(in the rows, 128 means zero)
Known rows, with every step that occurs:
lokabu, lagone, goraz, sutu: [125 111 162 110  99  57 152 106 116 108 196 111 158 111 137 181 139 137
 163 136 148 119 129 178 156 154 138 131 137 106  78 155 119 106 138 119
 139 138 168 147 110  92 124  82 148 124 147 154 126 132]
ganod, lagone: [124 140  85 132 110 143 126 157 121 157 146 116  76 116 140 156  98 177
 136 105 120 106 134 124 133 137 152 110 139 110 130 138 118 142 148 146
 100  90 127 135 115 111 115 125  95 109 123 120 103 123]
ganod, lagone, zupi, lokabu, beted: [180 120  83 163 144 136 129 170  94  95 151 129 102 128 103 131 113 157
 157 130 145  79 174 116 108 187 184 114 129 108 149 111 137 168 128 155
 100 149 136 115 160 114 104 144  89 122 139 140 172 146]
zive, zupi, lagone: [151 133 121 140  68 166 151  88 138 159  87 149  89 107 106  73 156 122
 101 165 133 171 108 134 173  55 177 133 175 104 157 141 115 156 124 126
 135 151 122 136 159 191 102 144  97 156 111 180  90 118]
lagone, lokabu, beted, goraz, zupi, sufud: [103 170 181  87 154 160 124 140  88 101  52 114 189 125  64 153 136 140
  86 111 141 111  93 113 113 168 114 139 113 177 128  92 111 126  90 139
 139 156 154 145 136  78 108 121 125  87 116  58 183 123]
zive, zupi, lokabu, lagone, ganod: [158 109 140 165  88 143 155 115 141 146 104 149 103 129  94 108 144  93
 125 181 166 117 150 156 139  88 116  97 168 113  99 121 166 130 148 137
 173 188 165 141 157 144  86 111 145 157 122 137 118 121]
goraz, lokabu: [129 156 120 126 177 118 108 109 159 203 127 121 152 140 163 152 151 134
 114 141  89 132 157 109 107  89  85 134 115 155 119 158 171 128 128 137
 109  55 110  87 108 152 139 118 138 131 101 119 123 107]
lagone, goraz: [ 93 107 118  92 102  95 135 138 106 161 145 130 173 128 136 147 119 112
 126 149 150 165 105 148 139 153  65 125 116 106 127 169 109 121 152 115
  75 124 151 125 106 138 158 108 121 145 126 129  91 116]
beted, lagone, lokabu: [ 84 110 139 105 156 138 128 145 135 155 134 138 132 157 140 116  98 108
  97 104 141 119 130 121  92 147 123  97 147 141 112  76 129 166  92 108
 178 121 102 135 134  85 145 137  98 112 125  53 155 110]
zive, zupi, lagone, lokabu, beted, goraz: [160 152 151 129  89 176 146  83 109 100  62 131 124 118  76  80 161 120
  88 147 134 147  82 123 162  90 160 151 153 136 114 106 118 162  91 125
 179 194 132 138 164 156  66 127 109 135 115 137 129 107]
goraz, beted, lokabu: [ 84 129 140 104 150 167  94 102 161 155  89 108 152 149 130 118 136 180
 108 140  93 180  82  66 146 119 121 162  96 160 113 125 134  84 141 116
 158 106  83 100 102 149 151 117 161 132 135  58  89 123]
lagone, goraz, zupi, lokabu: [112  91 146  81 102  92 123 150 112 144 111 130 189 118 114 115 129 148
 114 188 172 175  86 137 129 135  68 110 110 111 146 166 108 118 137 111
  68 160 173 128 121 112 153 115 146 142 116  90 102 145]
ganod, fumot: [ 99 124  71 115 100 141 122 144 143 149 141 141  76 114 141 163 135 165
 135  90  87 122 132 111 154 117  88 102 105 108 192 147 110 141 199 128
  46  93 132 149 111 113 176 121 135 130 123 126 130 120]
goraz, lagone, zupi, sufud: [136 140 133 150 140 105 167 153 145 111 135 137 102 113 120 128 144 160
 145  99 139 147 136 145  98 172 210 115 165 111 148 169  91 115 118 130
  85  90 127 114 139 134 171 165  73 114 136 114 155 130]
beted, lokabu, lagone, zupi: [134 115 150 138  99 106 111 123 126 151 177 146 140 137 153 143  95 126
 144 139 123 124 130 122 149 114 164 185 117 115 131  70 107 118 131 132
 135 134 107 139 152 129 161 138 145  92 135 173 107 149]
zive, zupi, beted: [138 146 148 168 114 194 129 114 141 141 106 131 106 103 121  64 166 100
  84 146  98 172 121 150 149  36 123 129 156 114 175 144 168 112 140 126
 152 116 151 137 139 184  89 127 123 190  98 154  91 106]
goraz, lokabu, beted, lagone: [130 153 134 153 226 141  89 127 145 129 123 109 127 168 166 133 153 120
 128 144  70  93 146 117  60 137 146 122 103 194  84 105 150 168 124 149
 168  76 102  87 140 122 130 122 126 143 121 106 167 123]
lokabu, lagone, goraz: [118  96 143 125  99  78 135 123 100 121 176 115 133 139 142 168 135 120
 151 142 149 122 106 178 158 170 121 145 120 110  84 137 103 105 148 140
 122 149 176 150 126  95 144 100 126 104 140 172 118 120]
lokabu, lagone, ganod, fumot: [150 101  96 140  81  98 137 141 142  95 153 134  57 129 119 179 119 118
 173 105 148  81 124 158 147 128 100 108 135 116 105 122 102 128 179 145
 118 158 149 148 133  92 138  90 148  90 133 143 120 135]
ganod, lagone, lokabu, beted: [167 155 101 143 138 164 125 153  93 111 136 120 118 121 107 177 118 165
 127 103 128  90 125 102 111 191 151 102 131 138  91 105 105 156 123 157
 143 129 136 125 149  91  90 101  65  80 126 104 145 108]
beted, lagone, goraz, sutu: [ 66 104 156  97 139  87 135 138 139 117 178 131 154 145 153 121  88 132
 137 125 138 138 130 154  97 141 143 103 144 112  97 138 128 162 106  81
 147 112 113 125 100  98 165 118 130 165 158  83 137 140]
beted, goraz, lokabu, lagone, ganod, fumot: [124 157 138  95 129  73 103 117 134 102 105  98 141 154 156 179 123 145
 143  95 115  65 115 135 143 107  88 166 100 153  92 133 155 120 120 127
 132 136 132 119  95  92 125 108 207 113 133  99 153 134]
lokabu, lagone: [105 111 132 129 114 102 134 120 120 149 157 109  92 125 138 155 139 130
 134 125 126 109 133 164 149 126 146 138 130 123 107 116 124 104 160 155
 137 123 157 161 132  97 119 124 135  98 136 159 130 125]
beted, lokabu: [ 86 142 120 110 106 149  91 132 134 219 124 143 149 130 159 132  97 134
 102 157 101 158 116  92 135  85  94 153  99 121 158  84 117 110 151 116
 119  94  87 136 101 144 158 144 146 119 124 137  74 135]
zive, zupi, goraz, lokabu, lagone, ganod: [205 145 136 150  93 173 155  63 172 114 127 166 131 139 125 115 174 101
 157 148 144 135 160 137 127 102  98 106 154 130 103 173 164 138  99 134
 133 175 133 113 144 173 112 101 164 150 110 172  95 124]
zive, zupi, lagone, goraz: [167 114 128 136  54 147 156  92 122 137 107 152 117 111 110  81 162 110
 113 180 150 186  90 146 179  88 155 140 165  94 133 156  96 154 115 115
 126 181 141 125 159 188 122 125  96 167 115 190  78 118]
zupi, goraz, sutu: [120 133 116  76 119 165 151  91 146 144 154 145 176  91 120 137 135 151
 148 102 140 149 180 106 125 127  82  90 118 109 196 186 158 118 100 107
  90 115 108 139  69 129 126 127 169 144 149 139 114 142]
lokabu, beted, lagone: [ 73 127 122 153 194 157  93 154 121 101 118 118  94 161 134 108 120 107
 120 123  95  93 119 139  78 155 165 108 115 168 106  65 125 174 147 146
 171 112 115 135 148 105 124 132 106 140 147 100 150 134]
beted, zutu: [ 48 161 118 117 133 159 105 179 141 158  91 103 113 112 130  84  95  87
  98 140 128 133 118 123 140 114  77 118 126 142 115 104 134  85 183 130
 130 105 101 152  80 140 120 132 167 155 146 132 113 120]
lagone, zupi, zive: [139 109 122 121 102 105 145 141 136 108 129 146 118 122 114 117  91 103
 130 101 133 165 154 113 144 145 112 132 144 103 190 188 152 117 111 123
  87 136 125 123 136 152 140 148 115 153 113 139 164 130]
zive, zupi: [106 147 131 141  91 164 146 103 159 176 118 145 108 117 124  93 148 111
  98 136 106 162 130 143 155  61 122 117 168 116 135 148 145 138 153 133
 131 121 145 134 150 181 108 111 117 171 110 144  85 108]
ganod, lagone, lokabu, beted, zutu: [160 177 104 153 134 179 116 174 101  96 119 107 106 119 101 150 107 142
 135 115 141  86 126  96 117 199 139 101 126 152  66  90 105 144 135 157
 165 134 119 137 127  90  85  97  96  91 137  99 148 113]
beted, goraz, lagone, lokabu: [ 72 172 149  69 129  91 134 125 131 122  99  90 162 135 146 133 123 169
  95  69 121 136  69 123 137 146 119 134 128 135  85 137 114 101  92 108
 165 117 139 134  93  86 110 128 130  98 142  26 143 106]
lagone, zupi, lokabu, beted: [135  92 108 163 174 113 135 149 104 110 125 142 159 133  86 105 136  92
 124 145 139 109 169 120 101 170 127 123 116 136 174 106 150 149 133 135
 101 159 145 114 168 152 126 156 117 142 135 136 186 142]
beted, lokabu, lagone, ganod, fumot: [148 124 121 135  71 118 102 137 133 144 145 157  99 140 152 166  93 130
 159 142 126 113 118 115 147 108 104 145 107 116 112  72  96 117 164 130
 137 147 106 144 127 114 163 113 163  84 137 155  85 151]
zive, zupi, lagone, lokabu: [174 132 133 126  68 172 164  77 131 152  82 149 113 103  86  84 161 109
  89 159 150 177 105 116 172  82 147 127 179 115 132 127 111 159 102 118
 158 174 127 133 174 178  92 131  85 133 101 152 107 102]
sufud, sutu: [ 55 109 105 108 113 107 141 116 108 176 139 117 160  82 128 123  89  92
 118 108  98 154 180 113 157  73  90 113 101  98 120 117 110  78 213 103
 115  87 130 164  81 139 106 145 144 172 133 133  73 134]
zupi, lokabu: [ 99  97 100 100 150 140 126 150 108 207  86 131 137 115 118 122 128 126
  85 179 144 132 150 115 120 129  76  91 107 123 185 121 173 119 157 124
 106 118 145 139 110 124 121 163 133 139 122 107 144 128]
ganod, lagone, zupi: [155 125  83 152 113 110 138 158 119 109 183 137 101 119 121 137  89 156
 155  89 134 103 160 126 127 149 180 129 158  94 149 141 119 159 125 141
  76 125 128 116 146 133 129 135  80 110 128 140 126 140]
beted, lagone, zupi, sufud, sutu: [ 80  92 151 133 158 119 147 160 111 109 145 149 130 129 122  94  70  96
 142 103 142 107 191 141 100 146 199 122 154 114 158  87 113 151 115  97
 114 129  94 141 141 120 185 197 106 155 140 137 162 161]

Rows:
[198 121 112 124 140 140 132  83 147 122 139 149 147 140 145 151 150 115
 178 124 160 111 163 119 109 144  69 110 105 139 129 164 161 115  94 136
 106 150 119 110 104 133 142 120 185 105 130 166 123 139] => zupi, goraz, lokabu, lagone, ganod
[149  98 185 125  98  90 123 133 111  72 151 115 141 111 135 125 149 139
 139 152 153 148  76 183 151 127 143 155 121 112 114 149 101  88 128 135
 122 158 189 158 130  90 138 105 142 115 118 155 106 140] => lokabu, lagone, goraz, zupi, beted
[174 115 109 117 129 161 136 113  81 116  72 133 119 112  80 118 147 118
  97 148 158 142  94  97 133 145 149 133 119 147 145  88  92 152 100 132
 156 164 114 126 156 137  96 142  64  89 116 143 150 110] => zupi, lagone, lokabu, beted
[ 26 163 154  43 125  84 130 116 131 131 118  85 185  98 128 150  94 166
 102  76 101 114 119 136 146  76 109 148 130 131 130 150 167 114 107  93
 136  94 131 142  52 109  96 117 184 153 158  63 126 139] => beted, goraz, sutu
[143 152 129 166 215 122  91 133 150 123 118 123 122 182 148 131 132  93
 138 144  99  86 144 123  49 120 122 112 111 190  62 105 154 177 121 143
 178  96  99  77 140 134 127 109 133 138 116  96 146 126] => goraz, lokabu, beted, lagone, ganod
[186 105 115 111 109  96 131 108  97 151 104 130 148 122 136 123 149 128
 126 185 155 164 100 115 150 136 128 146 114 123 135 163  97 145  97 115
 106 141 110 100 125 165 144 140 100 125 112 183 105 123] => zupi, lagone, goraz, lokabu
[154  79 136 133 136 118 152  84 142  54 167 130 135 142 112 126 157 140
 177 100 153 120 145 142 152 179 171 157 125 122 137 154 134 108 100 143
 111 189 141 133 145 119 140 130 152 113 151 165 157 140] => lokabu, lagone, zupi, goraz, beted
[161 138 151 140 165  95 115 102 148 174 154 107 126 143 168 173 160 137
 134 140 101 104 156 137 112 114 133 149 114 153  81 140 160 114 130 151
 147  84 135 108 123 121 129 108 152 114 106 146 141 115] => goraz, lokabu, lagone
[ 97 145 156 135  95 184 171 115 116 179  84 154 127  75  85 111 130  99
 114 146 124 147 184 135 154  82 156 109 164 105 145 137 124  99 167 119
 116 122 143 157 125 165 123 147 124 183 112 174 101 122] => zive, zupi, sufud, sutu
[148 168 117 160 208 140  97 119 136 159 115 104 142 152 142 155 168 120
 123 147  69 109 142 110  80 123 105 134  92 184  93 134 160 144 143 155
 134  68 118  90 130 152 116 106 132 133 108 129 148 109] => goraz, lokabu, beted
[176 127 118 119 145 154 129  79 141 138 143 143 152 140 165 159 173 141
 163 131 132 117 173 114 112 153  91 124  91 139 143 166 160 108  92 145
  96 126 122 120 107 126 142 134 173 109 127 184 128 132] => zupi, goraz, lokabu, lagone
[130 144 120 129 164 154 132 128 105 130 111 125 165 132  89 159 145 108
  92 119 118 119 121 107 107 168  79 113 113 169 104  95 124 141 133 138
 160 130 140 129 149 117  98 101  95  96 115  86 162  92] => lagone, lokabu, beted
[ 95 123 140 166 195 147 119 169 105  72 122 137 103 158  97 106 117  95
 139 119 121  79 151 143  65 186 203 124 130 166 143  68 121 178 119 143
 134 133 109 128 173 118 156 165  88 133 147 126 190 142] => lokabu, beted, lagone, zupi, sufud
[119 124 124 142  99 167 142 114 138 193  89 149 124 113 100  91 161 114
  86 186 133 151 149 132 138  85 104  96 152 110 150 133 177 131 149 124
 133 149 155 137 140 161  93 133 133 182 117 126 115 110] => zive, zupi, lokabu
[146 115 157 178 134 118 128 152 115  55 159 106 107 111 124  90 122  80
 141 122 143 107 144 166 145 127 168 164 134 122 135 105 135  75 136 139
 144 153 144 157 146 135 113 145 147 125 136 194 150 142] => lokabu, lagone, zupi, beted, zutu
[103 107 145 111 169  98 110 135 137 147 158 130 152 184 181 124 109 111
 140 142 128 123 126 140  86 151 117 123 120 136  87 125 133 161 102 103
 142 110 105 100 123 109 179 127 128 151 128 107 130 121] => beted, lagone, goraz, lokabu
[105 133 149 124  95 130  96 126 123 187 147 135 127 128 169 156 107 139
 126 158 109 130 117 120 150 106 134 167 107 121 116  66 107 105 149 137
 151 117 109 152 128 111 149 135 154  91 134 165  92 140] => beted, lokabu, lagone
[165 100  78 110  87 118 144 140 117 134  66 142  78 109  93  99  97  96
 120 151 182 145  98 124 148  79 117 122 152 113 157 125  86 152 127 111
 121 158  98 115 132 175 111 152  95 108 122 155  83 140] => zupi, lagone, ganod
[147 136 160 156 127 165  85 143 101 138 123 122 125 110 161 102 130 123
 101 157  99 150 110 130 134  80 133 166  91 118 180  79 138  70 129 127
 175 110 125 154 112 127 119 153 155 126 125 183  95 140] => zupi, beted, lokabu, lagone
[ 66 173 135 123 163 119 103 149 114  80  95  79 120 144 133 125 142 157
 114  98  83 106  68 139 109 163 159 141 102 166  91 111 107 119 144 148
 164  98 149 134 112  95  94 125 134 127 161  67 148 125] => lokabu, beted, goraz, lagone
[156  94 154 144  96  89 151 127 128  87 155 132  91 128 127 146 115 111
 155 108 142 128 144 147 160 162 166 146 146 109 132 157 138 107 122 146
 118 156 151 152 155 111 128 133 129 120 127 179 173 136] => lokabu, lagone, zupi, zive
[131 160 131 116 129 114 156 130 158 144 140 121 130 121 136 135 147 168
 115  99 129 169  92 119 108 163 129  82 149 129  78 152  91 109 123 124
 161  91 136 122 123  99 125 116  72  91 128  45 135  94] => goraz, lagone, lokabu
[ 88 116 125 172 191 130 108 152 121  67 144 125 103 162 122  90 113  91
 132 107 108  92 133 141  76 169 181 132 130 162 120  74 124 187 131 139
 155 130 108 125 176 124 136 142  93 144 150 117 165 141] => lokabu, beted, lagone, zupi
[ 42 136 163  41 118 103  96 146 119 144  48  95 174 122 116 102 110 173
  79 135 134 131  75 121 145  77  97 146 107 137 164 126 147 101 113 117
 105 143 158 152  96  88 116 151 192 136 133  43 135 156] => beted, goraz, zupi, lokabu
[220 122  98 128 126 143 130  90 155 103 138 160 120 145 151 173 162 143
 197 106 150 102 173 110 121 158  60 104  93 130 145 174 146 128 106 134
  79 157 115 113 111 124 159 116 184 105 125 179 134 141] => zupi, goraz, lokabu, lagone, ganod, fumot
[122 156 169 126 168 123  93 129 103  98  90  78 150 126 166 110 145 131
  97 121  98 106 112 144 125  76 112 180  90 148 152 122 184  72  92 123
 170 112 139 126  86 118  93 147 185 140 114 145 141 122] => zupi, beted, goraz, lokabu, lagone
[181 125 100 170 129 135 128 169 107  76 175 122  90 106 125 111 100 141
 144  94 131 111 149 131 127 127 184 136 143  93 180 138 129 137 111 136
  96 119 124 121 145 142 116 147  87 130 122 160 124 139] => ganod, lagone, zupi, beted
[139 137 112 114  98 104 147 143 111 120 186 118 146  98 135 183 103 191
 160 120 142 118 134 138 137 167 139 102 144  89  95 175 109 151 127 115
 103 107 138 120  91 103 121  83 105 130 144 127  99 129] => ganod, lagone, goraz, sutu
[ 71  99 155  94 194 168 124 112 165  97  87 107 139 175 118 108 134 165
 105 106 122 147  99  92 109 165 140 120 135 166  80 120 148 135  97 106
 200 137  93 101 127 101 140 119 118 131 134   4 161 107] => goraz, beted, lagone, lokabu
[125 134 116 148 135  72 159 134 170 111 180 123 110 125 146 104 138 151
 149  86 118 165 112 139 112 142 180 114 160 107 117 173  95 126 130 125
 109  94 126 110 141 138 153 140  79 125 140  93 134 130] => goraz, lagone, zupi
[178 116 103 123 150 128 142  94 144 115 167 159 187 137 133 114 139 109
 163 101 139 137 188 102 114 147  99 140 114 118 201 179 161 151  70 115
  54 139 107  90 137 184 164 151 140 138 121 172 145 140] => lagone, zupi, goraz, lokabu
[129 114  61 122  85 114 129 153 153 120 116 152  68 122 110 157  93 119
 150  99 138 110 128 125 133 101  38  89 129 118 149 142 106 149 196 113
  66 133 122 118 117 134 154  99 138 124 123  99 100 126] => lagone, ganod, fumot
[143 119 159 135  76 115 112 127 126 138 148 152 131 135 154 142  89 127
 146 144 128 144 127 112 155 144 155 172 116 116 136  99 124 105 117 137
 142 148 107 144 143 114 156 140 156 109 132 177 135 149] => beted, lokabu, lagone, zupi, zive
[121 147  99 137 121  82 148 146 178 124 129 125  80 124 140 120 123 134
 147 101 142 151  90 150  96 118 122  77 166 116  74 167  82 119 154 121
 144  95 126 107 118 132 129 110  96 117 136  49  88 124] => goraz, lagone, ganod
[149 120 135 152 140 137 112 147 113 116 154 145 164 113 134  82 103  89
 113 128 112 157 134 116 128  83 137 169 117 113 222 102 139 114 105 107
 106 126 105 117 141 184 144 166 125 144 116 168 117 146] => lagone, zupi, beted, lokabu
